Each row comes from the steps of one path. Every step used is in the known rows, and no mark comes twice. Write the path behind each row, first mark first.
Known rows
B-W-G: [13.5, -4.3, 17.1, -6.1, -18.2, -0.5, -14.1, -9.1, 4.5, 4.6, 13.9, -22.2, 29.5, -13.8, -8.4, 8.4, -5.1, -20.5, 13.0, -23.7]
D-W-G-N: [10.6, 3.2, 18.4, -3.2, 13.3, 2.4, 19.1, 9.2, 7.9, -4.4, -34.1, 11.7, 30.8, 14.4, -10.4, -23.1, -9.6, 20.0, 2.0, 7.5]
K-B-N: [1.4, -1.9, -33.0, 26.1, -7.1, 6.3, -21.8, -13.2, -15.9, 40.3, 46.2, 5.5, -5.5, -2.6, -8.1, -20.3, -7.2, -4.8, 10.8, -18.7]
D-W-B-K-G-N: [15.3, -9.4, 5.2, 1.4, -17.2, -2.2, 30.5, 33.3, 7.8, 29.2, -56.5, 18.6, 22.0, 18.8, -9.8, -7.5, -8.1, 15.9, 7.1, 21.4]
K-G-N-D: [-11.5, 9.6, 27.5, -1.0, -25.6, -10.5, 22.8, 0.7, 16.0, -48.2, 8.9, -29.1, 7.0, 5.8, 13.5, 33.0, -5.3, -22.6, -17.0, 26.7]
N-D-W: [-15.6, 40.6, 10.7, -11.4, 67.1, 31.2, -19.3, -31.4, -29.9, -34.9, 10.6, -7.1, 11.8, -3.3, 9.8, 6.1, 24.3, -5.9, -18.8, 28.7]
N-G-W-B: [29.9, -35.6, 6.1, 7.2, -7.4, -23.0, -17.3, -42.0, -0.9, 15.8, 7.5, 19.6, -20.9, -15.2, 6.6, -17.7, -4.9, 6.2, 3.7, -32.3]
K-G-N-D-W-B: [-1.2, 6.9, 14.8, -13.6, -11.7, -3.0, 39.0, 14.7, -5.3, -25.3, -13.5, -6.5, 34.1, 10.7, 9.8, 24.1, -9.8, 1.5, -30.1, 32.1]
D-W-B: [17.4, 19.4, 6.5, 2.1, 34.3, 22.9, -7.2, -19.8, -29.8, 21.0, 5.7, 33.6, 29.5, 6.3, -6.6, -19.2, 5.7, 18.0, -7.2, -11.2]
G-N-D-W: [-20.6, 25.7, 5.4, -0.2, 45.8, 43.1, -20.0, 5.6, -11.2, -34.8, -22.7, -24.8, 16.1, 11.8, 6.1, 18.8, 10.2, -2.7, -23.1, 46.1]
W-G-N-D: [-13.5, 18.1, 5.6, -0.1, -15.0, -9.3, 11.3, 19.2, 21.0, -38.2, -3.3, -26.0, 18.8, 9.3, 1.9, 31.0, -14.6, -2.9, -11.9, 3.2]
K-G-N-D-W: [-7.6, 9.1, 30.1, -14.3, 1.8, -1.9, 30.8, 2.0, 1.4, -44.4, -16.0, -20.5, 18.5, 6.3, 10.9, 13.5, -0.8, -9.6, -24.4, 44.2]
K-G-N: [11.1, -6.2, 40.0, 8.4, -41.6, -18.6, 17.4, -5.2, 22.0, -20.2, 2.9, -11.1, 3.1, 6.5, 2.2, 3.1, -6.8, -17.5, -0.1, 5.7]
B-K-G-N: [4.0, -13.9, 20.4, 16.9, -46.0, -25.6, 18.7, 22.9, 39.0, -3.0, -36.9, -16.2, -16.5, 10.0, -4.0, 7.6, -1.3, -16.8, 26.9, 14.4]
G-W-B-K: [-1.4, -17.5, -9.4, -4.5, 1.1, 3.9, -29.8, 6.2, 8.5, 30.8, 1.8, 16.4, -23.1, -10.0, -8.3, -12.2, 9.5, 10.8, 29.6, -43.1]
D-W-B-N-G: [24.3, -14.6, -25.8, 2.2, 19.5, -1.2, 10.6, -8.2, -24.4, 46.0, -18.8, 44.7, -5.5, 2.2, -7.6, -34.2, -2.5, 26.8, -3.9, -7.2]
D-W-B-N: [4.5, 7.5, -28.5, -9.2, 32.6, 25.0, -0.7, 4.5, -28.6, 46.6, 0.2, 44.1, 5.0, 3.4, -12.7, -31.1, 6.7, 29.0, 0.8, -21.1]

Which path is each row?
[-11.1, 6.2, -43.8, -7.9, 17.5, -6.4, 21.3, 11.0, -19.2, 19.1, 20.9, 4.1, 20.5, -1.7, -3.1, -18.6, -14.7, 13.5, -7.7, 8.0] | K-B-N-D-W-G
[26.4, -34.4, 20.2, 7.6, 11.0, -19.9, -23.6, -56.9, 4.8, -4.9, 7.2, 6.0, -39.1, -20.1, 10.1, -29.4, 7.1, -7.2, 10.3, -16.3] | N-G-W
[11.8, -12.6, 2.5, 18.9, -63.1, -23.0, 21.8, 34.1, 24.7, 25.5, -29.7, 1.9, 6.1, 15.8, -7.3, 20.2, -12.8, -0.8, 13.6, -3.8] | W-B-K-G-N
[11.2, -41.8, -22.6, -6.2, 8.1, -18.5, -12.9, -20.3, 4.8, 22.0, 5.2, 18.6, -68.1, -21.3, -0.6, -39.9, 7.8, 5.0, 19.4, -28.4] | B-N-G-W
[6.4, 1.1, 16.7, 13.3, -30.6, -16.4, 7.8, 13.4, 29.1, -12.6, -5.6, -6.9, 15.2, 11.7, -7.3, 2.7, -20.6, 2.5, 8.0, -15.8] | W-G-N
[-18.8, 15.2, -45.0, 16.6, 10.7, 11.6, -20.7, -6.5, -21.0, 13.9, 51.7, -13.4, -3.8, -6.3, 1.9, 5.6, -2.7, -9.1, -5.4, 1.9] | K-B-N-D
[-31.3, 27.4, -30.1, -7.1, 30.0, 18.2, -18.9, -1.9, -12.0, -11.9, 34.7, -7.0, -36.2, -12.4, 1.4, 6.1, 17.4, -7.3, -2.8, -6.9] | B-N-D
[-8.3, 37.1, -3.6, -9.0, 51.7, 30.7, -11.5, -14.6, -36.1, -12.1, 11.0, 4.5, 26.9, 0.9, 7.5, 16.3, 11.8, 8.7, -27.9, 12.3] | N-D-W-B
[11.7, -3.2, 23.8, 11.9, -34.6, -34.7, 20.2, -8.5, 26.7, -1.0, -6.9, -0.7, -22.0, -1.8, -3.7, -4.9, 7.4, -20.4, 32.1, -3.4] | B-K-G
[16.8, -23.8, 25.8, -25.4, -33.5, -31.8, 18.5, -20.8, 4.7, 2.2, 37.1, 22.4, -0.5, -14.6, 4.1, -19.1, -4.4, 4.5, 5.8, -44.7] | K-G-W-B
[15.8, -20.3, -5.3, 18.8, -46.2, 5.7, -19.5, 14.8, 4.4, 26.0, 4.8, -41.0, 60.8, 2.2, -8.4, 19.8, -32.2, -17.7, -0.5, 6.2] | K-B-W-G-N
[-20.2, 23.7, -47.9, -2.7, 6.6, 15.8, -9.7, 14.3, -21.2, 15.2, 37.2, 11.2, -12.3, -2.0, -1.2, 22.1, 1.0, 7.3, -11.3, -28.3] | W-B-N-D
[10.6, -22.5, 41.5, -24.8, -16.2, -30.0, 14.7, -34.0, 11.8, -18.0, 34.4, 9.1, -21.0, -20.3, 5.2, -30.3, 8.5, -7.6, 14.8, -31.3] | K-G-W
[-25.3, 25.5, 7.3, 13.6, 14.9, 31.5, -33.6, 3.9, 1.7, -41.0, 4.1, -38.1, 1.1, 8.4, 8.3, 44.3, 6.7, -15.8, -18.5, 24.1] | G-N-D
[-25.2, -4.6, -40.9, -31.9, 21.5, 16.5, -23.9, 11.9, -14.6, 15.9, 35.2, 14.0, -31.1, -18.3, 0.4, -3.4, 11.0, 16.8, 1.0, -43.8] | G-W-B-N-D
[5.3, -27.8, 23.2, -11.6, -23.1, -33.5, 14.5, -5.0, 29.8, 0.2, -9.4, 2.6, -38.1, -13.2, -1.9, -24.3, 12.6, -11.4, 38.8, -17.3] | B-K-G-W
[15.5, -17.7, -19.5, 18.7, -1.2, -18.2, -7.4, -25.2, 1.2, 20.4, 5.9, 16.3, -50.9, -7.4, -2.9, -24.2, 1.3, -1.4, 12.4, -14.9] | B-N-G
[-18.0, 24.5, -7.2, -2.6, 32.6, 43.7, -14.7, 19.4, -17.4, -14.2, -21.2, -11.9, 31.2, 16.6, 3.7, 30.1, 2.9, 8.4, -31.2, 33.9] | G-N-D-W-B
[-8.0, -1.6, 13.4, -7.6, -3.8, -8.6, 31.3, 30.1, 18.7, -21.4, -58.7, -23.1, -1.7, 11.0, 4.9, 12.6, 6.0, -9.8, 5.1, 55.4] | B-K-G-N-D-W
[-19.6, 17.4, -20.2, 4.1, 24.4, 37.6, -13.5, 42.5, -3.5, -2.7, -52.1, -16.3, 18.1, 17.7, 0.7, 33.3, 3.5, 9.1, -13.8, 41.3] | G-N-D-W-B-K
